Each row was made from one path, in order. Every step used is in the known rows, and no mark comes twice. Write each row's path.
Known rows:
terun, gogu: [13.7 -2.9 10.5 21.2 28.6 6.2 14.2 -18.7 0.3 5.4 -13.1 3.1 -4.8 -1.9 -3.6 13.8 -13.9 -8.6 -14.0 -32.9 -37.2 -22.7 -4.3]
mune, podi, puze: [0.1 22.0 26.5 -11.4 -27.2 16.7 26.7 -2.0 2.7 2.6 12.1 17.9 0.2 -0.6 -1.5 15.1 -8.1 51.5 -8.5 -18.4 -18.5 4.0 -0.5]
zude, mune, terun, kelo: [-8.8 19.1 1.9 -4.0 -19.4 -9.8 0.6 -67.6 2.5 -9.9 27.5 -7.7 12.2 13.1 -12.7 23.4 -0.3 0.1 4.2 -10.4 0.0 -18.8 -6.2]
podi, gogu: [41.6 5.6 13.4 -2.5 10.7 16.7 -2.4 7.5 1.3 -8.8 -14.4 13.7 24.3 -2.9 7.9 13.4 -19.7 7.2 -12.9 -1.6 -24.2 -1.0 -13.2]
gogu, podi, puze, terun: [27.1 25.7 33.9 -16.8 -11.7 31.9 -0.9 -7.4 12.5 -4.2 -8.9 20.1 0.8 -12.5 7.4 46.2 0.5 22.0 -18.5 -19.5 -6.4 6.1 -16.0]
bulik, mune: [5.0 2.8 14.1 13.6 -17.3 -6.1 -15.8 -30.5 30.7 -10.1 -9.3 2.4 0.1 14.7 2.2 7.5 3.8 -8.2 -11.6 1.9 -15.9 -49.1 -12.1]
nitutez, mune, terun, gogu, podi, puze: [14.5 8.1 30.3 -3.6 15.4 32.9 16.6 -49.5 -13.2 -11.4 9.1 1.0 2.9 24.1 11.2 15.3 -8.3 23.1 -9.7 -12.0 -23.9 2.3 -2.1]
bulik, mune, terun, kelo: [-0.1 2.2 13.6 9.4 -2.9 -9.5 -14.4 -73.6 21.9 -18.4 11.2 -8.8 8.9 6.3 4.0 12.2 -3.9 -2.7 -4.1 -2.3 -5.0 -44.9 0.9]
terun, gogu, podi: [22.2 0.4 28.2 10.7 24.4 20.3 10.0 -13.1 3.2 11.7 -7.4 21.5 -18.3 -6.3 -2.2 24.8 -7.2 -7.0 -15.1 -36.9 -29.9 -5.2 -17.9]
nitutez, mune, buvora: [-6.8 10.5 18.9 -9.0 -48.5 18.0 14.3 -29.0 20.9 -23.3 -12.3 2.4 -10.5 29.2 -1.0 6.7 -7.0 30.3 -11.3 -5.4 -7.5 -17.1 -7.8]
nitutez, mune, bulik: [10.6 4.5 10.2 -9.1 -12.1 19.6 5.8 -50.4 -6.8 -22.6 -13.7 -5.0 1.9 20.1 8.9 2.5 -1.8 14.8 -10.7 6.5 -4.3 -14.2 1.7]
zude, mune, podi: [-10.4 22.0 14.1 -5.7 -50.7 2.4 12.6 -24.2 13.9 6.6 23.3 16.9 -1.5 25.9 -19.5 13.2 11.6 14.6 1.6 -12.2 -12.4 -9.0 -21.8]
bulik, mune, terun, kelo, rosi: [2.8 3.5 10.3 10.4 -16.3 -17.8 -17.5 -80.6 14.5 -17.1 11.1 2.1 1.1 3.9 2.4 10.9 -4.7 0.9 -2.5 -9.4 -5.5 -40.5 5.9]
gogu, terun, kelo, podi: [25.3 19.0 17.2 -8.7 -13.0 -12.2 -16.3 -73.4 20.5 -37.8 15.1 20.6 6.2 -23.2 1.0 39.7 -6.9 -1.8 -4.5 -24.8 16.6 -7.8 26.4]
gogu, terun: [27.6 14.3 10.4 -1.0 -6.1 5.7 -12.9 -24.3 27.4 -21.2 10.2 3.6 18.2 0.2 4.5 48.0 -5.3 -5.0 -9.0 -15.9 0.6 -14.0 17.3]
rigudef, podi: [30.8 12.7 20.0 7.2 7.2 0.2 28.8 -21.1 3.4 13.6 7.0 5.4 -0.2 -4.6 3.1 25.8 -14.3 32.5 -5.3 1.9 -10.0 0.3 -2.2]
puze, terun, kelo, rosi: [13.3 15.7 -5.4 1.8 -21.4 -14.3 -5.5 -78.8 13.5 -22.1 -12.7 5.0 18.2 -17.7 -2.8 28.3 0.0 1.7 -8.2 -41.1 11.2 -25.5 13.6]
zude, mune: [-3.7 19.1 3.0 -0.2 -34.9 -5.9 -1.1 -25.0 12.3 -1.1 6.9 4.0 3.6 22.5 -14.1 18.9 8.0 -5.7 -3.0 -5.2 -11.7 -22.8 -18.8]
bulik, mune, terun: [2.0 3.1 14.2 11.1 -6.0 3.8 -12.7 -49.9 25.4 -11.3 8.2 -9.3 8.2 15.3 3.9 14.3 -1.8 1.7 -5.1 2.7 -12.0 -43.8 -3.1]
gogu, podi, puze, terun, kelo: [24.7 25.0 33.7 -18.0 -10.1 23.2 -1.6 -25.5 8.9 -9.2 -5.8 21.1 1.1 -19.0 7.3 44.7 -0.7 18.7 -18.0 -23.0 -1.3 5.1 -13.2]
nitutez, mune: [11.4 8.0 16.2 -3.8 -7.2 9.7 12.3 -31.0 6.3 -16.7 -7.8 0.7 3.4 30.2 6.8 0.5 3.0 12.6 -11.9 -1.4 -7.7 -14.8 -2.9]
bulik, mune, podi: [-2.8 5.3 25.3 7.8 -34.1 2.3 -2.1 -29.7 32.3 -2.9 7.7 16.3 -5.1 17.6 -2.9 2.5 7.9 12.9 -6.6 -4.6 -16.2 -35.7 -14.9]
zude, mune, terun: [-6.4 20.0 1.9 -2.5 -22.5 2.9 2.3 -43.3 7.5 -2.0 24.2 -8.7 12.0 22.1 -12.6 25.1 1.9 4.3 3.2 -5.0 -8.0 -17.2 -10.3]
rigudef, podi, gogu, terun, kelo: [60.7 11.5 28.4 3.3 17.1 6.8 11.4 -34.9 -6.0 -4.4 15.3 21.7 21.2 -13.8 12.0 39.8 -26.3 24.4 -5.6 4.1 -17.6 18.6 -0.8]

Which path is each row?
[10.6 21.9 19.7 -8.0 -45.7 13.5 0.9 -21.5 10.3 -2.3 28.0 27.8 12.7 23.7 -13.3 24.2 4.8 12.2 1.2 -9.0 -21.0 4.1 -23.3] -> zude, mune, podi, gogu, terun
[24.2 6.4 32.0 7.4 22.4 24.3 10.8 -10.0 -8.3 8.3 -9.5 23.1 -14.5 -10.1 2.8 29.3 -13.2 3.8 -18.3 -34.4 -39.8 0.1 -15.8] -> terun, gogu, podi, puze
[34.3 21.7 25.8 3.4 5.5 5.6 29.4 -16.3 -13.6 9.6 4.9 7.2 3.9 -10.8 10.1 33.2 -22.9 47.5 -10.4 5.7 -23.8 7.5 0.4] -> rigudef, podi, puze
[42.0 22.0 28.2 -14.5 -17.7 14.8 -11.1 -33.6 10.4 -27.2 -3.0 42.6 0.3 -23.9 0.8 19.4 -12.8 20.2 -4.2 -10.1 -4.0 13.6 5.2] -> kelo, podi, gogu, terun
[16.0 34.1 23.6 -14.6 -28.7 13.8 3.2 -44.7 5.9 -24.1 -15.8 25.2 -5.2 -27.5 -0.3 20.7 -6.3 39.6 -9.7 -19.1 -3.1 -2.9 9.2] -> kelo, podi, puze, terun
[1.7 8.6 3.9 -4.7 17.2 -6.7 9.3 -69.3 3.5 -16.2 20.0 -18.7 16.1 -11.9 1.1 21.0 -16.3 14.8 -0.7 -18.5 13.0 -16.3 19.8] -> mune, terun, kelo
[22.4 14.3 18.8 -12.5 -5.1 -19.2 -2.0 -70.2 0.3 -29.6 -5.2 28.6 -2.3 -33.9 -1.8 3.0 -14.5 11.7 -5.2 -19.8 10.1 -3.2 7.7] -> terun, kelo, podi, gogu
[17.8 20.1 12.2 6.0 6.8 23.3 6.9 -24.6 -5.7 -12.5 -19.1 -2.9 22.2 -10.4 7.6 37.8 -15.1 18.9 -20.2 -25.8 -36.9 -17.5 1.7] -> podi, puze, terun, gogu
[9.0 21.6 19.5 -9.2 -44.0 4.5 0.2 -38.7 7.1 -8.1 30.5 29.4 12.5 17.5 -13.0 23.0 3.1 9.1 1.9 -12.1 -15.6 3.5 -20.0] -> zude, mune, podi, gogu, terun, kelo
[52.9 8.4 16.7 -4.9 11.4 8.0 -18.1 -27.2 4.8 -29.2 3.0 19.0 33.4 -11.8 11.5 34.9 -22.1 -5.0 -11.1 -9.5 -14.5 4.2 2.9] -> podi, gogu, terun, kelo
[9.6 20.1 6.8 -4.8 -12.6 -2.9 -1.6 -82.7 24.3 -30.0 -12.7 4.1 17.4 -25.1 -4.1 25.0 2.4 6.6 -7.7 -32.9 17.5 -23.9 9.5] -> puze, terun, kelo, podi
[16.8 29.5 25.1 -8.1 -19.2 16.0 4.9 -48.4 0.3 -20.4 -16.3 27.6 -7.4 -28.6 -1.7 19.7 -9.4 34.2 -10.2 -26.1 -14.0 -2.9 7.5] -> kelo, podi, puze, terun, gogu
[27.3 23.4 19.7 -11.3 -13.4 -9.4 -15.3 -70.4 13.0 -39.8 14.0 20.9 8.0 -26.2 4.3 43.3 -11.2 5.4 -6.7 -22.8 10.1 -4.1 28.1] -> gogu, terun, kelo, podi, puze
[36.6 20.1 24.9 10.8 14.5 16.7 29.0 -32.8 -13.2 8.1 0.1 6.1 12.3 -12.2 9.3 41.7 -21.3 40.9 -12.1 -8.3 -33.8 3.5 -1.9] -> rigudef, podi, puze, terun, gogu
[13.5 3.6 27.3 -2.2 16.4 29.8 16.1 -52.0 -5.8 -9.8 10.0 1.3 0.5 26.7 7.7 11.7 -4.2 15.1 -7.6 -13.8 -16.6 -0.4 -3.9] -> nitutez, mune, terun, gogu, podi
[28.8 12.5 29.6 -10.5 -18.8 27.0 9.5 -4.0 14.0 -6.2 20.6 31.4 16.6 3.0 0.1 22.2 -9.9 31.3 -4.4 -16.5 -16.2 16.2 -4.7] -> mune, podi, gogu, terun
[7.6 1.1 8.8 11.2 35.4 18.2 15.4 -42.5 -2.2 0.9 13.4 -15.4 8.6 -1.1 -0.7 22.8 -19.5 9.4 -3.6 -26.9 -21.4 -14.8 9.6] -> mune, terun, gogu
[9.1 3.4 27.8 14.2 5.9 17.1 -10.8 -50.0 10.8 -5.7 7.8 3.4 -0.5 9.2 6.9 22.1 -7.3 2.5 -9.6 -8.4 -31.5 -31.4 -11.1] -> bulik, mune, terun, gogu, podi, puze
[20.4 10.4 27.1 -9.5 -17.1 23.7 19.9 4.1 8.0 2.5 11.7 29.2 9.3 3.0 -2.1 6.4 -9.9 36.9 -5.4 -14.6 -18.6 12.0 -12.8] -> mune, podi, gogu
[8.1 -1.3 25.0 15.3 5.9 13.7 -11.5 -52.6 18.8 -3.7 8.6 3.2 -3.0 11.8 3.2 18.9 -3.1 -4.8 -7.1 -10.3 -24.9 -35.2 -12.7] -> bulik, mune, terun, gogu, podi
[17.1 10.6 23.6 -13.4 3.9 12.2 9.1 -77.8 -8.2 -30.8 11.6 5.2 9.6 12.4 9.3 1.3 -9.6 25.0 -2.9 -4.7 1.1 2.1 7.6] -> nitutez, mune, terun, kelo, podi, gogu
[20.9 18.5 9.2 -6.4 -10.0 3.7 -4.9 -77.2 17.6 -31.7 -14.2 10.5 23.3 -25.7 -0.7 24.6 -2.6 7.2 -8.9 -29.6 11.1 -16.7 4.5] -> puze, terun, kelo, podi, gogu
[-1.3 12.9 27.4 4.1 -33.5 3.3 -4.4 -52.0 22.2 -13.8 6.4 15.7 5.8 7.4 1.9 12.6 3.7 19.4 -10.3 -9.3 -18.7 -34.5 -10.2] -> bulik, mune, podi, puze, terun, kelo
[10.6 5.3 21.6 4.6 -7.3 -2.8 -18.1 -77.5 15.3 -23.9 10.2 6.9 7.4 -2.0 4.6 8.5 -7.9 4.8 -3.0 -0.7 -7.9 -31.8 -1.8] -> bulik, mune, terun, kelo, podi, gogu
[25.1 12.7 9.3 -2.9 -0.9 -12.7 -15.4 -58.7 20.9 -32.4 15.1 4.1 17.4 -12.4 3.9 45.2 -8.5 -11.1 -7.6 -22.9 11.0 -15.7 24.2] -> gogu, terun, kelo
[0.6 19.9 16.6 0.4 -11.5 16.4 3.7 -44.1 -7.9 3.5 24.5 4.4 2.6 16.6 -10.1 33.4 -3.3 5.5 -1.2 -15.7 -27.6 -5.0 -18.5] -> zude, mune, terun, gogu, podi, puze
